What can hang from each mark:
q_943: q_765 q_900
q_138: q_765 q_900
q_900: q_138 q_235 q_687
q_765: q_138 q_235 q_687 q_943
q_235: q_765 q_900
q_687: q_765 q_900

Each row was made from one small tree. Brackets hold a mark, then the marks that hang from it, in the order of their numbers. Every link used is in the known rows. Write each row's tree.
Known rows:
(q_943 (q_765 q_687)): [ 32, -10,   8,   5,  36, -29,  10,  13,  15,   1,   5, -13,   2,   0,  21,
 -31, -20,   2, -12,  10, -13,   7]
(q_943 q_765 q_900): [ -4,   7,   6,  -8,  40, -39,  27,   4,  33, -16,  22, -21,  17,   8,  31,
 -41, -19,   0, -11, -22,   2,  -3]
(q_900 (q_138 (q_765 q_943)) q_235 q_687): [-23, -31,  11,  10, -36,  50, -20,  -4,   7,   8,  15,  40,  27, -30,   7,
   2, -16,  -3, -22, -11,   3,  42]
(q_138 q_765): [-14,  10,   8, -18,   7, -41, -19,  32,  23,  -3,  38, -15,   9,  10,  11,
  -8, -33, -18, -14, -25,   8,   1]
(q_765 q_943): [ 10,  27,   2,  28,  18, -18,  -9,  32, -18,  16, -23,  -1, -18,  20,   2,
   8,   3,   0,   4, -18, -10,  -7]
(q_235 (q_900 (q_138 (q_765 q_687 q_943)))): [-17, -27,  -4,  23, -21,  10,   2,   8, -14,   9,  20, -19, -18,  -4, -13,
  23,   1, -29,   7,  16, -10,  16]
(q_765 (q_138 (q_900 q_687)) q_235 q_943): [ 21, -15, -14,   2,  17,  45,  -4, -19, -46, -15, -63,  -2, -28,  32, -25,
  53,  39,  25,   9,   2,  -5,  -3]
(q_943 (q_765 q_138 q_687)): [ 55, -13,   8,  -5,  35, -33,   5,   9,   9,  12, -14,  -9,   0,  17,   4,
 -14, -11,   4,   3,  21,  -7, -15]
(q_138 (q_765 q_235 q_687)): [ 11,  -4,  -6,   2,   2,  -9, -15, -16,  -8, -12,  14, -19,   1,  10,  11,
   6,   4,   4,  -9,  19, -12,  13]
(q_765 q_138 (q_235 q_900) q_687 q_943): [ 52,  -6, -21,  38,   3,  25,   4, -26, -76,  14, -65, -28, -53,  38, -33,
  52,  57,  14,  41,  55, -23, -23]
(q_138 q_765 (q_900 q_235 q_687)): [-27, -37,   1, -28,  -5,  23,  -6,  -3,  22, -14,  20,  -9,  17,  -6,  12,
  -9, -42,  -5, -55, -31,  13,  36]
(q_900 (q_138 q_765) q_687): [-35, -11,   5, -24,   0,  11, -19,  12,  28,  -9,  40,  25,  32, -34,  19,
   7, -35, -17, -11, -15,  11,  26]
(q_138 (q_765 (q_235 q_900))): [-14,  -1,  -6, -23, -15, -11,  -9,  11,  -2, -22,  34, -40, -12,   9,  -2,
  12,   8, -16,   9,   3,   1,  -1]
(q_900 q_138): [ -3,  18,  11,   3,   1, -28, -16,  20,  13,   1,  17,  27,  -5, -11,   0,
  10, -19,  -4,   1, -24,  -1, -17]
(q_900 q_138 (q_235 (q_765 q_943))): [ -5, -14,  24,  13, -45,  19,   7,   6,  15,  38,  12,  35, -13, -26, -22,
   2,  -5,  -1, -14, -20,  -2,  -8]
(q_943 (q_765 q_235) (q_900 q_138)): [ -6, -11,   8,  -6,   3,  -6,  22, -26,  24, -38,  29,   2,  14, -15,  13,
 -15,  17,  16,   4,  -7,  -9,   0]
(q_235 q_900): [ -4,  21,  -7,  -4,  15, -31,  -3,  32, -12,   7,   3, -34, -28,  10,  -1,
   1, -15, -21,  12,  -3,   5, -26]
(q_765 q_235): [ 17,  33,  -4,  -2,   7, -21, -15,   3, -16, -15,  -5,  -1, -18,  11,   5,
  10,  13,  17,  11,  -7,  -7, -22]
(q_687 q_765 (q_900 q_138 q_235)): [-17,  23,   0,  -5, -56, -13,  -2,   0,  38,  19,   9,  42,  21, -19, -29,
 -30,   4, -12,   9,   2,  30, -19]
(q_765 q_235 q_943): [ 19,  20,  -4,  29,  -1,   8, -12,   4, -36,  -4, -31,   0, -26,  24,  -4,
  22,  38,  21,  16,  -3, -16,  -8]
(q_687 q_765): [ -4,  35,  13, -16,  -9, -46,  -2,  30,  18,   9,  -7,   8,   8,   2,  -9,
 -32,  -7,  -6,  13,  -9,  11, -24]
(q_687 (q_765 q_943)): [  0,  30,  14,  11, -15, -26,   2,  37,   1,  17, -28,   6,  -5,  12, -16,
 -20,  14,  -2,  22,  -5,   2, -12]
(q_138 (q_765 q_687)): [  3,   0,   0,   2,  13, -29, -12,  11,   8,   5,  21, -19,   6,  11,  18,
  -5, -27, -14, -20,   1,  -6,  11]

Write each row's tree:
[ -6, -19,   8,  25, -16,   4, -10,   2,   2,   8,  16,  14,   0,  -2,  -1,
  20,  -6, -14,  -8,   0, -14,  24]	(q_900 (q_138 (q_765 q_687 q_943)))
[-14, -27,  11,  -7,   3,  26,  23, -31,  35, -14,  26,  25,  44, -37,  29,
 -37, -24,  12, -21, -11,   3,  25]	(q_943 q_765 (q_900 q_138 q_235 q_687))
[-16,  -3,  -4, -18,  56,  -1,  28,  -6,  31, -20,  16, -13,  35, -10,  45,
 -40, -23,   2, -13, -12,   9,  19]	(q_943 q_765 (q_900 q_687))
[ 11,  26,  -3,   7, -18,   0,  15, -18, -25,   2, -49,   2,  -2,  30, -36,
   6,  54,  23,  46,  20,   6, -30]	(q_687 (q_765 q_138 q_235 (q_943 q_900)))
[ 24,   7,  20, -28, -12, -16,   1,  12,  18,  41,   2,   5, -11,   2, -22,
  -9, -18,  -1,  -9, -12,  18, -41]	(q_900 (q_235 (q_765 q_138)))
[-24,  -3,  -4,   9,  10, -19,  11, -29,  16,  -9,  32,  -5,  19,  -4,  15,
   0, -24, -13, -16,  -9,  -3,  11]	(q_943 (q_900 (q_138 (q_765 q_687))))
[-27, -41,   0,  -1, -11,  46,   0,  -2,   4,  -9,  -4,  -6,   6,   7,   2,
   4, -23,  -1, -48, -26,   1,  47]	(q_138 (q_765 q_943) (q_900 q_235 q_687))
[  0,   8,  10,  13, -23,  31,  -1,   3,  -9,  24, -35,  31,  17, -15,   0,
 -32,   1,  14,   0,   7,   6,  14]	(q_900 q_235 (q_687 (q_765 q_943)))
[ 41,  27, -30,   9,  34, -27,  -5, -11, -11,  26, -33,  -5,  -8,  35, -11,
  17,  -2, -11,   7,  30,  16, -32]	(q_765 q_138 (q_687 q_900))
[-33, -20,   4,   0,  -7,  34, -16,  12,   9,  -4,  20,  27,  24, -23,  12,
  18, -13, -15,  -8, -13,  -1,  35]	(q_900 (q_138 (q_765 q_943)) q_687)
[-23, -16, -14,  -3, -11,  41,  -5,   3, -23, -15,   5, -31,  -5,   4,   2,
  21,  26, -11,   6,  13,  -4,  28]	(q_138 (q_765 (q_235 (q_900 q_687)) q_943))
[  1,   4, -19,  15,   7,  48,  -1,  -6, -53,  -8, -36, -21, -26,   5,   2,
  27,  43,   8,  24,  22, -14,   5]	(q_765 (q_235 (q_900 q_687)) q_943)
[-34,  -9,   3, -12,  -3,  35,  26, -36,  25,  12,  21,  22,  26, -44,  14,
 -15, -30,  -2, -25, -19,  15,   6]	(q_943 (q_900 q_138 (q_235 q_765) q_687))
[ 45,   1, -23,   8,  11,   2,  -1, -31, -57,   6, -41, -30, -41,  25, -22,
  35,  31,  10,  31,  52, -10, -36]	(q_765 q_138 (q_235 q_900) q_687)
[ 64, -15,   2,  -4,  25, -13,   3, -15,  -8,  -7, -19,  -8,  -9,  17,  -1,
   0,  21,  27,  12,  37, -13, -14]	(q_943 (q_765 q_138 q_235 q_687))
[ -6,  22, -11,   5, -25, -10,  -9,  -4,  23,  13,  17,  32,   3,  -8,  -7,
  -7, -11, -10,  -9, -12,  21, -15]	(q_687 (q_900 q_138 q_235))
[-19, -11,  -6,  -6,  -2,  36,  11,  -5, -13, -20, -40,   4,  -8,   5, -15,
   7,  24,  17,  -4,  -5,   1,  14]	(q_138 (q_900 (q_687 (q_765 q_235 q_943))))
[  4,   4,   0,  -9,  26, -18,  24, -15,  16, -33,  18, -21,  10,   5,  22,
 -29,  12,  18,   1,  -5,  -6,  -1]	(q_943 (q_765 q_235) q_900)
[-24,   8,  11, -17, -13,   6,  -6,   9,  24,  -1,   0,  45,  30, -39,  -1,
 -13, -10,  -6,  14,  -2,  13,   3]	(q_900 q_138 (q_687 q_765))
[ -1,   5,  -6,   0, -21,   0,  -8,  -2, -24, -15,  10,  -7, -29,  -8, -18,
  26,  24,   0,  25,   9,  -7, -22]	(q_765 (q_235 (q_900 q_138)))
